What can hang from each mark
X: Y
B: D
D: B Y
K: B
R: B H
C: H
H: R X
P: G Y
Y: D K X

Known rows, with every way that one mark hangs from another
K{B{D{Y}}}: [ -6.9   6.0 -16.7   6.3   6.7  -3.7   8.7  -4.9  21.3   2.6  -9.9 -45.6
  -6.2   5.5 -27.1   9.1   7.2   1.4  -6.1 -15.9   6.3  -5.0]
K{B{D}}: [-12.8   4.6 -19.0   7.6   3.3  -3.6  -0.6   1.6  26.3   1.5  -4.9 -40.3
 -11.8   3.0 -20.5  11.9   7.2   1.8  -0.8 -16.4   0.5  12.6]
H{X{Y}}: [  2.1   8.4   5.6  -5.9  -5.6   1.4   2.9   6.6   6.6  -2.5   5.5  37.2
 -19.9   4.2   5.8  18.8  -9.2  -2.1   0.8  13.2   3.8   7.4]
R{B{D} H}: [-12.0  -2.8  28.1  11.8  -1.5  -1.9 -25.3  19.4   3.4  -9.2   0.4  14.6
  12.7  -1.5   4.8 -19.8  17.4   3.8  17.3 -15.1 -10.5 -19.2]
B{D{Y{X}}}: [  9.0   7.1   3.2  -2.1   4.0  -7.4   5.9   6.8   5.8   2.6  -5.5 -19.5
   1.1  11.3 -16.7  14.3   6.8  -0.6   1.4 -31.9  17.2 -23.1]
B{D}: [ -6.9   4.0   2.4   5.6   1.2  -9.0  -9.6  19.7  12.3  -3.3  -1.9  -3.9
  -9.6   3.1 -13.2  14.6  -1.8   0.2   8.7 -32.5  10.6  -2.7]
R{B H}: [ -4.5   3.5  43.2  14.6  -4.1   2.9 -17.2  20.2 -16.0  -6.0   1.3  26.9
  16.7  -1.4   3.2 -21.4  21.8   1.4  19.5   2.9 -13.3 -15.2]
P{Y}: [ 11.5  10.6  23.2   5.6  -4.6  -1.4  11.0  16.1  -7.8   0.9   5.2  38.1
   3.4   9.1 -14.8  -0.9  -1.5  -1.2  14.3  -1.4   4.7  17.0]
C{H{R{B} X}}: [-14.0   6.8  17.8   8.1  -8.1  -6.0 -18.9  21.6 -40.1 -14.9   6.8  58.8
 -12.0 -18.3  22.4   1.8   9.7  -8.7   8.6 -18.6 -13.0 -23.6]
B{D{Y{K}}}: [  0.5  -1.0  -7.9   0.1   3.5  -7.5   3.9  -0.7   9.2  -2.3 -12.9 -26.7
   1.2   8.5 -18.6   6.9 -10.6  -0.1  -5.2 -22.6  18.1 -18.2]
X{Y{D K}}: [  6.3 -16.2 -20.5 -17.0  -2.4   2.8   8.5 -15.4  -1.6   6.5   2.2 -19.7
  13.2   1.8  -2.2  12.1 -27.9   3.9  -8.2  24.2   6.6  10.8]
H{R}: [ -3.3   9.9  15.9   5.8  -2.4  -2.3 -18.1  18.3 -27.6   0.3   4.7  49.4
  -8.6  -0.4  -0.3   8.6   8.2  -5.0  10.9 -18.9  12.9  -9.8]
H{X}: [ -0.2  13.3  11.4   8.2  -2.9  -1.4  -1.3   9.7  -2.7  -5.6  -1.9  29.8
 -23.5  -2.1  -0.3   7.9   2.2  -3.7   4.3  -3.7   3.2   9.0]
P{G Y{D K{B}}}: [  2.0   0.8 -29.2   6.4   6.3  -2.2  19.7 -19.3   4.1  15.9   2.7 -35.1
   1.9 -16.8 -16.2 -17.9  -8.7   4.8 -17.2  20.2  -5.4  34.6]
P{Y{K X}}: [22.3  3.6  4.6 -7.1 -8.4  1.7 18.7 -3.9 -5.8  6.0  3.0  6.0 11.5 17.6
 -3.7 -1.6 -1.6 -1.4  4.5 10.4  4.4 27.0]
P{G Y{D{B}}}: [  6.0   4.0  -5.2  10.4  14.7  -2.8  18.0   4.3   1.4  15.6   7.8 -21.2
   3.4 -17.3 -15.8  -9.3  -4.9   3.0  -2.5  -3.3  -3.7  27.5]
X{Y}: [  5.4   5.3  13.5  -8.2  -5.5   0.3   6.1  15.9   0.4   3.7   7.7  19.7
   0.0  11.2  -6.7  25.4 -10.9  -0.5   7.1  10.9   7.9  -0.2]
H{X{Y{K}}}: [  2.6   1.6  -6.9  -9.6  -7.3   2.7   5.5  -5.0   9.3  -3.1   0.5  19.9
 -16.7   6.1   9.2  14.7 -18.1  -1.7  -6.5  22.2   4.2  13.5]
R{B{D} H{X{Y{K}}}}: [-12.1 -11.2   5.8  -3.5  -5.5   2.8 -21.3  -1.5  20.3 -11.6   1.6  20.8
   2.7   1.2  23.7 -18.0   0.5   4.2   3.2  10.8 -13.1 -10.6]
H{R{B} X}: [ -8.4   2.0  13.0  -1.3  -7.8  -1.5 -27.1  13.5 -12.4 -12.5   7.4  66.5
 -24.0 -16.3  23.0  -4.5  10.7  -2.5   5.0  -6.8   0.7 -16.0]

Rows
[ -6.1  -1.4  30.6  10.7   1.9  -1.7 -16.4  12.4  -0.9  -7.7  -4.4   9.5
  18.4   1.2  -2.3 -22.8  17.9   3.3  12.2 -14.5  -5.0 -37.0] -> R{B{D{Y}} H}
[-12.0 -11.3  -8.3  -8.6  -8.5  -2.0 -13.7  -1.3 -33.9 -10.9   8.8  39.9
  -0.8 -19.2  30.5   2.0  -9.7  -4.4  -4.3   3.3 -13.8 -18.1] -> C{H{R{B} X{Y{D K}}}}
[-18.5  -0.3 -24.2  -2.8  -5.0  -2.7  -9.1  -5.4 -14.3  -6.7   3.8  24.8
 -13.8  -3.8  20.4  15.0  -7.8  -7.5  -7.7  -8.4  -8.8  -5.0] -> C{H{R X{Y{K{B{D}}}}}}
[ -5.5  -9.8  -6.7 -18.8 -12.1   2.5 -19.8  -2.1   0.1  -9.8  10.0  56.0
 -17.8  -7.3  32.6   1.6  -9.4  -0.8  -6.4  18.9   1.8 -11.8] -> H{R{B} X{Y{K}}}
[  0.3   7.0 -17.6   1.5   5.7  -2.5  12.2  -8.8  20.6   6.3  -7.8 -53.4
  -3.3   9.1 -23.3  11.9  14.3   1.1  -6.9 -16.4   5.7  -3.5] -> K{B{D{Y{X}}}}
[ 17.5   6.8  -9.5  -4.7   1.2   2.9  26.8 -22.2  -4.8   9.8 -13.1 -55.3
  10.5  15.7 -18.3   5.8   8.8  -2.0 -13.2   9.9  10.7  -5.9] -> D{Y{K{B} X}}
[ -5.2  -2.2 -11.3   4.8   3.0  11.5  -1.4 -29.5  -1.7   4.4  -3.7   4.1
   6.1   6.5   7.8 -14.6   0.6   1.4  -4.7  28.7 -11.2  19.2] -> R{H{X{Y{D K{B}}}}}
[ 12.7   2.2 -31.6  -1.3   4.7  -0.5  24.2 -24.7   3.0  21.7   6.0 -46.8
   5.6 -10.7 -10.0 -13.2   1.9   4.4 -18.0  20.1  -6.2  36.6] -> P{G Y{D K{B} X}}
[ 15.7  -9.9 -14.7  -6.2  12.7   4.5  13.3 -11.2  -3.7  13.4   0.0 -65.3
  16.5  -1.6  -5.9  10.3   7.4   1.7   1.9 -13.6  -1.0  21.8] -> Y{D{B} X}
[ 21.9  -2.1  -6.2  -5.9  11.7   5.6  31.5 -14.0   2.0   9.6 -14.8 -80.4
  18.2  18.9 -13.3  10.4   0.6  -3.9  -8.4  -5.5  10.8   0.6] -> D{B Y{K X}}
[ 11.2  -3.8  -4.2   1.8  13.4   3.9  26.7  -8.7   2.8   3.9 -18.0 -69.1
  13.7  12.6 -20.2   6.4 -10.3  -3.4  -7.6  -4.8  11.7  -1.1] -> D{B Y{K}}
[ -8.0  -0.2  23.1   9.9   1.5  -0.2 -17.7   3.5   5.4 -12.4  -5.2  24.3
   2.9  -3.2   9.3 -25.9  16.5   2.4   6.7  -9.3  -8.2 -31.6] -> R{B{D{Y}} H{X}}
[-11.6 -15.1 -18.4 -21.0 -10.3  -1.2 -26.6  -2.2  15.0 -12.2   9.1  46.5
 -20.7  -7.5  33.5   3.4 -12.9   1.3  -8.1   4.9   3.2 -15.3] -> H{R{B{D}} X{Y{K}}}
[  6.2  -4.3 -21.4   5.3  12.5  -1.1  20.5 -10.2   4.3  15.2   2.2 -42.8
   7.2 -14.7 -11.8 -14.1 -16.4   3.2 -11.5   7.9  -3.0  35.4] -> P{G Y{D{B} K}}
[  5.6 -22.2 -29.0 -17.4   5.6   6.2  14.5 -18.4  11.1   8.5  -0.9 -52.1
  16.6   4.0  -1.9  14.5 -29.7   3.6  -9.0  19.3   2.8  21.0] -> X{Y{D{B} K}}
[ -6.5   4.5  35.6  13.5  -4.7   4.2 -19.0  11.3  -9.3 -10.5   1.0  40.9
   1.2  -5.5  15.1 -25.3  20.6   0.6  14.1   8.8 -16.4  -9.8] -> R{B H{X}}
[ -4.7   0.5  30.6   2.5  -6.8   6.6 -15.2   8.6  -1.2  -8.2   6.1  47.0
   4.0  -0.6  19.9 -16.4  11.5   2.0  11.5  21.7 -16.1 -11.5] -> R{B H{X{Y}}}
